Known rows, with every step that occurs
palur, lufiz, sumaza, luzef: [ 11.2 -25.1  16.5   1.6 -38.3   2.6 -16.3  12.5  -0.8  10.3 -20.1  -6.5
  16.5   8.9 -12.5  -2.7 -39.0 -21.3   8.0  16.6]
pabir, luzef, kinor, lufiz, palur: [ 19.7 -13.1  -9.1 -10.1  -4.3   6.3  16.5  34.4   0.0  -0.3  -1.1  13.5
   3.3  47.8   6.8 -24.6 -29.2  -5.9  51.3  24.1]
lufiz, sumaza, luzef, kinor: [ 10.4 -22.1  -3.2   6.4 -28.3  -0.8  -5.7  30.6  17.4   3.6 -37.1 -12.7
  16.0  35.0   3.5  -1.0 -36.5  12.1   8.4  34.7]
kinor, luzef, gesa, lufiz: [  7.8 -10.0 -28.2  14.1 -34.2  -5.7  -7.5  14.5   5.3  47.4  14.9  19.9
   5.6  16.3   4.8  -4.1 -46.6   5.6 -35.0   6.3]
lufiz, pabir, luzef: [ -8.4 -21.1  17.5   6.9  22.7  -9.7  -1.5  -0.1   0.3   6.8   0.5 -31.5
   4.7  29.5   4.4  14.5  -2.3 -35.2 -19.9  33.8]
gesa, lufiz, sumaza: [  2.7  -6.7 -16.1 -14.1 -23.7   1.9 -12.1  15.9   3.9  21.1 -19.0  16.6
  -3.8  14.7  -3.8  -3.1 -19.3 -24.0 -11.6  27.7]
pabir, luzef: [  2.3 -12.5  12.4  -1.4   6.2   0.0   2.6   3.9   2.8  -5.7  12.7 -25.1
  17.2  21.5   0.2   0.3  -5.9 -10.1  11.6  22.6]
sumaza, luzef, kinor: [ 10.9 -11.3  -1.5  17.9 -10.6   2.7   5.3  19.7  15.6   1.9 -11.6 -12.8
  14.6  19.1   2.1  -4.0 -39.0  26.9  10.7  16.0]
palur, lufiz: [ 14.2  -2.1   6.9   1.6  -1.2  -0.4  -4.6  -7.8 -12.8   6.7   7.2  12.9
   6.2 -20.5  -5.4   1.0 -11.4 -27.8   7.8  -3.9]
kinor, luzef, garit, lufiz, sumaza: [ -1.2 -12.5 -33.7   5.7 -40.2 -12.5  -3.7   8.4   3.0  34.6 -27.8  24.5
  -7.4  30.0  -6.3 -17.3 -25.7 -42.3 -30.7  23.3]
lufiz, sumaza, luzef: [ -4.7 -21.4   8.2  -0.2 -37.8   2.9 -11.8  16.5  10.3   3.7 -29.6 -20.8
  11.9  26.4  -6.4  -3.6 -30.2   6.0   1.9  20.4]
luzef, garit, lufiz, pabir: [  3.6   4.8 -25.8  11.1  -2.5 -12.9   9.2 -10.5  -5.8  39.8  -7.5  24.3
 -16.5  11.3  -6.2   3.7  -7.0 -68.5 -56.2  29.1]
luzef, kinor, lufiz: [  4.7 -11.4 -13.0   0.6  10.7  -9.3  11.6  15.2  -3.0   5.1  -1.3  31.3
  -4.0  22.0   5.0 -22.8 -17.2   2.8  13.4   6.9]
gesa, lufiz, pabir, luzef: [ -2.6 -21.9   5.0   4.1  16.5  -8.9  -2.1   3.2  -0.1  27.7   6.3 -15.5
  -0.3  27.5  -1.5   9.3 -22.7 -42.3 -27.4  43.8]
kinor, lufiz, sumaza, luzef, gesa: [  4.7 -20.8  -6.1  -0.8 -57.2  -1.9  -4.6  31.6   3.0  31.8  -7.0  12.0
  16.6  48.3  -2.0 -19.0 -49.6   7.7 -16.9  22.9]
luzef, gesa: [ 18.2  11.7 -14.8   6.2 -21.3   1.8  -1.8   9.4   3.6  18.9  11.5   9.6
  12.8   7.6   9.1  10.2  -7.9  -0.8 -22.1  10.5]
garit, luzef, gesa: [ 26.7  -2.9 -24.3  13.5 -16.7   7.4  -0.8  15.3  -1.1  17.3  13.9  19.4
  42.2  10.0  13.6   1.4 -32.2 -15.0 -16.9  27.6]
palur, lufiz, pabir: [  6.5 -11.4   9.1   7.8  18.3  -9.2  -6.5 -12.7 -15.3  18.3  -0.9   2.4
  -7.1 -10.8  -0.6  13.5  -5.7 -55.4 -24.4   7.1]
gesa, lufiz, pabir: [ -5.9 -11.7  -8.2   6.5   9.0  -8.9  -4.3  -2.2   0.1  32.9  -3.4   9.3
 -15.8   6.9  -1.5   8.4 -17.9 -34.1 -40.1  20.7]
sumaza, luzef, garit: [  0.9  -4.3  -1.8  21.3 -33.7   3.3   6.6   4.1   5.0  19.4   7.5  -0.1
  13.9  21.6 -21.0  -9.3 -42.7  13.8 -10.1   9.1]

Rows
[ 25.7  -9.8   6.4  12.7   5.3  -9.3  -5.9   1.4 -10.1  29.9  21.8  -7.0
  22.9  17.9   4.9  24.2 -18.1 -60.7 -33.4  40.0]
palur, lufiz, pabir, luzef, gesa
[ 12.0   0.3 -22.7  11.7 -11.8  -5.6  -5.3   8.6   4.6  50.2   8.0  18.5
  -2.1  11.7   5.8  17.7 -27.3 -34.9 -64.5  30.8]
luzef, gesa, lufiz, pabir
[ 11.3 -18.8  -7.4   9.9  28.3 -11.3   3.6  16.4   6.5  24.7  -2.4  -7.2
   5.5  36.3   7.1  11.9 -31.0 -37.2 -20.7  57.9]
gesa, lufiz, pabir, luzef, kinor
[ 30.2 -12.3 -41.3   0.8 -40.3   8.3 -13.1  31.0   4.0  38.1  -2.5  35.8
  38.9  25.5  10.7   1.7 -50.0 -41.5 -28.6  56.5]
garit, luzef, gesa, lufiz, sumaza
[  8.5 -14.0 -10.7  20.8 -34.7  -3.6  -5.6  13.4  12.1  54.3   3.6  -0.1
   9.4  24.4  -1.2  13.2 -60.9 -11.1 -60.4  31.2]
sumaza, luzef, gesa, lufiz, pabir
[  4.7  -5.5 -11.4 -14.6 -22.9   8.1   9.5  16.0  -7.6   7.7  -5.0  29.4
 -18.7  17.8  -3.0 -29.7 -17.3  -3.6  28.7 -12.8]
kinor, lufiz, palur
[  7.8 -20.4  -1.5  -0.7  18.5  -8.6  15.3  22.8   0.0  -0.1   9.5   8.5
  13.0  42.3   3.8 -22.6 -23.6  -3.6  25.6  31.3]
pabir, luzef, kinor, lufiz
[ 15.3  -8.4   2.4  -9.9 -14.6  -0.7 -16.3   6.4 -10.4   5.3 -17.2  11.2
   5.4  -2.4  -2.5   3.7  -7.2 -43.2   5.7  15.2]
palur, lufiz, sumaza
[ 10.2  -8.3   1.5  12.2   4.0 -10.6  -1.5   7.7   4.4  24.7  14.5 -22.3
  17.9  36.0  10.8  22.3 -10.9 -33.6 -41.1  44.2]
lufiz, pabir, luzef, gesa
[ -2.7 -15.9   2.3  -0.8  13.8 -14.0   3.3  -2.4   0.0  20.4  -9.1 -21.0
  -4.6  19.7   4.2   9.2  -6.0 -66.6 -31.0  45.2]
garit, lufiz, pabir, luzef
[-13.1 -34.6   7.3  -6.0 -39.0  -0.9  -3.6  20.7   2.8  13.3 -21.9   0.9
   1.5  42.9 -10.8 -28.0 -41.0   2.6   7.1  13.1]
kinor, lufiz, sumaza, luzef
[ 12.4   7.4 -34.7  -8.2 -33.0  -5.1   1.6   7.9   1.3  25.9 -22.3  31.9
  -2.0  20.5  -8.5  -7.8  -9.4 -56.1 -28.4  37.0]
luzef, garit, lufiz, sumaza
[ -7.6 -23.0  -8.0   4.3 -46.9  -2.7   3.3  19.9  -2.4  27.5  -9.2  20.8
   5.7  53.3 -22.4 -32.0 -49.9  -2.0  -6.9  19.3]
kinor, lufiz, sumaza, luzef, garit
[ -1.1  -5.5 -29.9  13.6 -23.3 -13.1   7.6  -3.1  -0.3  34.4  -2.7  23.5
  -8.4  11.9  -7.9 -20.0 -27.8 -26.8 -27.3   5.3]
kinor, luzef, garit, lufiz
[ -1.3 -20.0 -25.8  22.9 -15.9 -16.2  -8.0   7.1   5.7  58.5   4.2  10.7
  -6.8  22.4   7.4   9.0 -43.6 -20.8 -67.6  16.0]
kinor, luzef, gesa, lufiz, pabir
[  7.1 -21.1  23.6   5.0  25.8 -10.9  -5.9  -7.2 -12.0  12.5   8.6 -18.6
   9.5  10.7  -1.0  14.7 -12.2 -62.1 -12.1  30.8]
palur, lufiz, pabir, luzef
[-16.2 -33.2  17.0   0.8  23.9 -15.0   7.1   1.7  -9.9  15.4   8.8  -7.7
  -5.6  45.4  -0.6 -11.4 -11.4 -35.9 -12.5  28.4]
kinor, lufiz, pabir, luzef
[ 35.3   5.6 -21.8  -6.1 -42.8  17.8   0.1  30.7   9.2  31.3  16.5   9.8
  15.9  30.2   3.8  -1.4 -41.0 -19.9   3.0  36.5]
pabir, luzef, gesa, lufiz, palur
[ 28.9 -13.4   0.1   5.3 -60.4   4.5 -16.5  21.4   1.9  28.0  -5.6   4.9
  31.0  14.2  -3.5   7.1 -48.7 -18.6 -15.3  25.1]
palur, lufiz, sumaza, luzef, gesa
[ 16.1  -4.1 -12.2   6.1  -5.1 -14.8   3.2   8.2   5.3  35.1   3.7 -10.6
   9.6  27.9  12.2  17.7 -11.5 -66.8 -53.3  55.4]
garit, lufiz, pabir, luzef, gesa
[  6.4 -19.5 -18.0 -10.6  -4.2 -10.2   1.8  30.7  -0.6   6.4 -24.9  31.6
  -4.2  38.9   9.0 -22.4 -14.6 -12.8  11.4  27.1]
luzef, kinor, lufiz, sumaza
[ 11.9 -10.5  -4.6   6.8 -56.5   4.2 -13.0  26.7  14.5  22.3 -13.1 -11.3
  25.5  36.0   1.4   5.6 -38.6   8.2 -19.8  32.2]
lufiz, sumaza, luzef, gesa
[ 11.9 -19.6 -15.6   3.7 -33.8   1.1  -8.7  34.8  18.8  22.5 -30.2   3.3
  11.4  34.7  -2.0  -7.0 -59.5   2.9   0.8  42.4]
gesa, lufiz, sumaza, luzef, kinor
[ 25.6  18.9 -37.2  -5.8 -39.1  10.0  12.5  11.0  -1.3  25.7  -9.7  36.4
 -13.6   5.4  -7.5 -13.6 -15.0 -44.5  -2.7  13.4]
luzef, garit, lufiz, palur
[ 23.4   0.5 -15.7   2.4 -20.8   5.3  -1.0  19.4   7.1  30.8  30.1   5.4
  26.7  27.4   1.3   2.3 -36.6 -17.6 -20.9  42.2]
pabir, luzef, gesa, lufiz
[ -8.8  -9.9 -15.5  22.3 -13.2  -6.8   3.0  -1.2  -3.2  25.1   7.3  13.3
   0.1  20.4 -10.1 -14.0 -26.4   6.0 -17.0  -9.0]
kinor, luzef, garit
